In the rows, zero is written as 128.
Known rows, with every step that occurs
buvokek/nimevo/kalo/zute: [118 137  82 132 161 114 134 160  76 130 178 146 125 127 160  90 123  60
 134 103 145 186 170 148  93 133  99 115 144 145 146]
vuvaga/duze/nosep/kalo/zute/timiz: [ 98 138 126 149 115  86 122 171 101 160 171 163 163 114 108  83  95  81
 126  92 122 139 200 127 106 120 111 145 102 114 154]
fovo/duze: [120  35 146  90 133 123 157  96 112 127 181  94  68 119 188  78  83  66
 149 120 114 123 158 166 118 103 172 194 157 117  92]
nimevo/kalo/zute/timiz/felune: [103 144  96 158 148 113 184 203 104 142 190 133 117 142 145  69 145  60
 105 107 116 158 246 153  89 142 124 189 126 135 177]
nosep/kalo/zute: [ 96 114 100 140 149 125 135 159  80 133 192 129 112 138 155  84 110  70
 134 102 124 158 181 156  92 125 107 138 140 104 153]
vuvaga/duze/fovo: [144  60 148 146  83 144 127 115  95 163 182  99  87  83 170 119  68  85
 151 134 119 122 159 143 117 117 178 165 130 111  95]
nosep/kalo: [102  83 123 127 144 147 141 134  86 143 198 132 103 124 170  89  95  74
 138 104 131 159 169 161  99 120 124 159 156 109 139]
kalo/zute/timiz: [ 98 102 110 128 147 107 164 174 106 133 180 114 108 140 153  79 122  56
 128 118 106 125 215 163 104 123 139 170 129 104 153]
buvokek/delug: [106  89 113 112 153 122 160 104 111 132 193 125 100 126 169 103 108  79
 139 129 127 164 178 161 124 114 137 141 176 120 127]
nimevo/buvokek/delug: [110 111 102 134 143 127 160  86  93 122 183 153 126 132 154 124 126  76
 132 139 121 185 162 149 112 106 122 124 168 132 131]
duze/fovo/mimaz: [122  27 142 107 107 136 130 117 100 139 192  78  54  94 192 113  64  76
 163 141 142 118 157 178 106 119 178 154 143  99  71]
buvokek/nosep/duze/nimevo: [116  90 109 123 141 132 136  79 136 148 164 181 127 115 146 109  86  95
 152 110 135 162 164 149 128 101 121 105 145 133 112]
nimevo/kalo/nosep/duze: [124 116  93 145 135 150 137 113  83 135 173 156 105 136 151 108 121  74
 166 109 122 175 182 145  95 103  91 154 147 160 144]
buvokek/nosep/kalo/zute/timiz: [ 90 130  86 152 166 106 150 187 111 137 180 158 138 155 125  73 129  71
 115  85 131 171 202 146 102 129  87 128 127 100 167]
nosep/kalo/zute/timiz: [ 88 122 101 146 154 116 149 190  96 133 187 140 122 150 144  73 126  59
 121 101 118 146 214 155  93 129 109 157 127 107 173]
zute/kalo/nimevo/buvokek/delug: [120 151  97 147 163 119 161 111 102 112 186 157 138 155 154 106 151  74
 143 142 104 194 174 150 133 102  94 155 162 159 147]
fovo/duze/nosep/kalo/nimevo/buvokek/delug: [ 98 148 102 115 152  78 130  72  88 102 169 180 153 150 114 109 125  98
 145 127 146 212 152 137 132  88  78 123 159 177 106]
zute/timiz/felune: [101  83 127 127 140 122 197 170 130 155 203 106 102 134 174  72 113  64
 111 121 109 137 231 169 112 122 156 219 146 107 146]
nimevo/kalo: [122  91 123 129 137 145 148 129  73 142 182 135  94 108 166  96 106  69
 142 108 131 158 172 157  94 127 140 167 155 138 140]
zute/timiz: [103  70 131 116 141 125 169 150 112 142 185 116  97 126 168  82 106  58
 131 118 112 123 203 168 110 118 156 193 145 107 138]
fovo/duze/nosep: [113  52 156  81 122  93 142  79 107 129 166 115  92 103 162  84  68  93
 154 116 128 132 154 162 131 102 164 178 148 119  82]
buvokek/nosep/duze/fovo/mimaz/povim: [118  14 122  99 106 150 116  98 132 130 184  99  65 109 162 117  46  81
 175 150 151 120 148 172 112  96 148 110 153 101  55]
zute/kalo/nosep/duze: [126 103 114 144 139 151 148 117 119 133 181 140 105 148 177  88 114  78
 167 117  88 153 184 156 120  95 100 184 142 124 146]
nosep/kalo/nimevo/duze/fovo/mimaz: [103  92 104 141 104 142 100 122  77 123 188 128  76 114 170 123  91  67
 169 135 143 145 149 170  98 109 127 125 132 144  74]
timiz/felune: [111  76 126 123 135 133 184 139 115 154 209  97  91 123 185  85  96  75
 123 122 115 150 197 169 111 120 154 201 161 106 129]
duze/nimevo/buvokek: [115  91 126 132 129 118 138  78  99 140 167 162 129 106 170 118  96  84
 139 124 127 160 154 154 104 104 144 143 145 143 109]
vuvaga/duze/nosep/kalo/nimevo/buvokek: [116 145 119 150 111 101 114 109  68 153 175 174 174 112 106 119  98  88
 146 113 130 181 146 122 112  91  89 138 130 161 120]
fovo/duze/nosep/kalo: [102  74 148  96 131 104 127  93  97 131 173 141 108 114 154  77  72  97
 147  99 141 154 153 154 119 108 134 163 145 120 101]
vuvaga/duze: [131  60 148 126 108 133 144 117 107 168 189 107 104  94 167  97  73  66
 144 115 107 120 162 144 112 106 165 177 145 112 114]
zute/kalo: [124  77 143 128 140 143 158 133 110 141 192 119  93 120 192  77  97  71
 145 114  99 136 174 167 120 121 149 199 149 103 141]
nosep/duze/vuvaga: [130  66 112 109 126 180 133 104 105 158 174 150  83 114 167 107  84  75
 157 123 111 139 158 149 119  94 149 127 146 141 113]

Rows
[ 99 100 128 124 101 116 127  80  85 138 163 161 108  92 156 117  80  89
 150 116 120 143 153 161 117 109 149 134 137 120 102] : nimevo/duze/nosep
[108 127  94 166 109 151 109 121  61 122 180 147  90 125 160 127 111  80
 156 131 132 165 157 160 108 116 118 131 132 149 105] : nosep/kalo/nimevo/duze/fovo
[116 129 108 141 143 105 124 130  91 137 164 161 123 109 158  95 111  83
 140 102 141 161 183 150  94 131 128 131 134 158 139] : duze/nimevo/kalo/zute
[116  87 102 129 134 142 146 105 104 136 180 127  98 141 164 106 104  76
 166 120 109 153 179 157 111  90 105 161 152 126 126] : kalo/nosep/duze
[135 127 123 157 115 104 110 129 102 163 161 163 138  88 144  98  95  78
 140  99 129 144 175 125  95 123 137 136 120 165 133] : vuvaga/duze/nimevo/kalo/zute
[109 132  95 139 139 133 137  48 119 122 164 212 148 129 138 137 119  87
 145 144 125 186 168 140 121  91 109  84 153 164 127] : nosep/duze/nimevo/buvokek/delug
[106 171  74 170 154 110 163 162 144 149 163 207 158 144 112  83 142  84
 114  98 133 183 239 134 108 128  91 121 112 163 168] : buvokek/nosep/duze/nimevo/kalo/zute/timiz/felune
[121  97 129 128 138 124 129 106  97 149 170 164 111  94 173 100  95  87
 144 105 147 161 171 154 100 125 145 152 149 161 124] : duze/nimevo/kalo
[113 100 148 133 106 114 114 114  92 171 182 155 143  89 133  97  62  95
 142  95 134 152 155 132 113 112 126 149 133 117 122] : vuvaga/duze/nosep/kalo
[103 108 104 123 158 129 141 147  81 136 201 124 110 142 157  89 111  69
 148 113 132 169 174 162 109 109 101 167 162 139 134] : nosep/kalo/nimevo
[117 122 100 141 143 125 142 153  70 131 176 133 103 122 151  91 121  66
 139 106 125 158 185 152  88 133 124 146 139 134 153] : nimevo/kalo/zute
[ 89 135 102 130 128 114 103 101  81 137 172 199 145 107 154 108  85  86
 139  97 153 192 138 150 109 116  95  92 138 131 114] : buvokek/nimevo/duze/nosep/kalo
[129 122 115 167 104 149 125 120  85 120 174 134  81 119 181 114 115  78
 163 142 100 144 163 166 129 117 143 169 125 143 107] : zute/kalo/nimevo/duze/fovo
[ 95 100 131 118 134 116 127 116  80 146 184 154 125 110 147  95  79 100
 142  98 145 168 163 157 112 119 117 145 148 110 130] : duze/nosep/kalo
[126 130  76 134 153 140 130 119  89 135 173 167 127 140 158 107 122  68
 161 105 142 202 169 141 100 103  67 124 151 168 139] : buvokek/nimevo/kalo/nosep/duze
[108 131 124 145 110  94 108 139  87 160 176 154 154 104 118  93  78  92
 138  94 128 151 167 126 107 116 109 126 119 113 136] : vuvaga/duze/nosep/kalo/zute
[107 149  94 151 141 123 134 147 110 133 152 200 138 130 125  93 133  66
 140 110 123 147 223 143  96 122 112 124 109 169 167] : nosep/duze/nimevo/kalo/zute/timiz
[112 116  88 139 130 156 106 125  75 148 178 171  96 124 164 108 107  70
 148 109 123 170 142 147 108  98 116 125 145 175 108] : nosep/kalo/nimevo/duze/vuvaga
[125  70 129 118 138  94 140  53 129 130 150 166 126 115 159 102  93  94
 137 111 135 171 131 142 121  92 140 134 144 147  77] : fovo/duze/nimevo/buvokek/nosep
[119 116  98 151 126 126 128  64 107 132 156 182 141 134 157 131 111  89
 162 126 118 176 162 142 104  79  94 130 138 163 115] : kalo/nosep/duze/nimevo/buvokek
[123  62 142 112 126 105 137  56 115 125 156 149 111 111 178 102  89  81
 143 127 123 147 144 152 112  92 161 164 143 152  84] : fovo/duze/nimevo/buvokek
[ 89 132 108 132 138  97 121 140  76 137 178 152 138 123 132  92  94  97
 139  96 139 168 175 151 105 125 100 121 132 107 143] : duze/nosep/kalo/zute
[115 125  73 146 142 145 109 123  89 154 171 188 111 128 145 107 109  82
 144  96 136 193 133 139 118  99  94  97 145 169 106] : buvokek/nosep/kalo/nimevo/duze/vuvaga
[120  42 153  91 135 103 136  73 133 134 167 122  86 105 193  82  72  83
 150 117 129 127 156 163 124 100 176 180 151 139  80] : fovo/duze/nimevo
[129 131 100 152 158 119 160 125 101 128 177 156 140 146 146  97 136  78
 142 118 106 192 155 148 129 102  91 159 147 142 135] : zute/kalo/nimevo/buvokek/nosep
[119 106  91 143 131 154 155  83  96 132 168 181 134 135 126 124 115  76
 145 122 114 181 152 141 110  93 102 100 142 123 129] : nimevo/buvokek/nosep/duze
[116  94 109 131 134 122 127  82 126 143 166 155 117 128 169 111  93  92
 169 117 125 156 178 154 116  87 108 148 147 150 110] : kalo/nosep/duze/nimevo
[133  89 143 147 102 116 126  78 110 164 166 163 146  86 157 121  80  80
 139 122 117 144 144 129 106  96 153 147 131 149 103] : vuvaga/duze/nimevo/buvokek
[131  66 155 127 109 112 126  95 128 174 176 137 120  79 172 100  62  81
 146 112 121 123 159 141 118 104 168 166 140 135 100] : vuvaga/duze/nimevo
[128  83 103 142 115 162 138  98 104 136 171 145  91 119 143 126  93  98
 158 131 134 161 162 152 127 112 130 104 135 110 108] : buvokek/nosep/duze/fovo
[ 94 125 116 114 145 100 127 129  75 137 187 146 136 126 132  96  96  95
 153 107 147 179 170 157 123 109  94 151 152 141 123] : duze/nosep/kalo/nimevo
[135  96  86 136 129 172 136  85 100 152 158 197 122 125 134 127 105  85
 143 118 117 185 134 129 116  86 113  81 138 148 112] : nimevo/buvokek/nosep/duze/vuvaga
[133  81 105 141 106 152 112 110  87 131 173 126  73 117 164 127  96  81
 185 129 146 155 169 155  91 107 114 135 131 153  92] : nimevo/kalo/nosep/duze/fovo/mimaz
[107  99  89 150 117 130 102 119  91 129 182 145  91 118 152 122  94  79
 162 118 156 170 138 161 108 109 106  95 133 138  70] : buvokek/nosep/kalo/nimevo/duze/fovo/mimaz
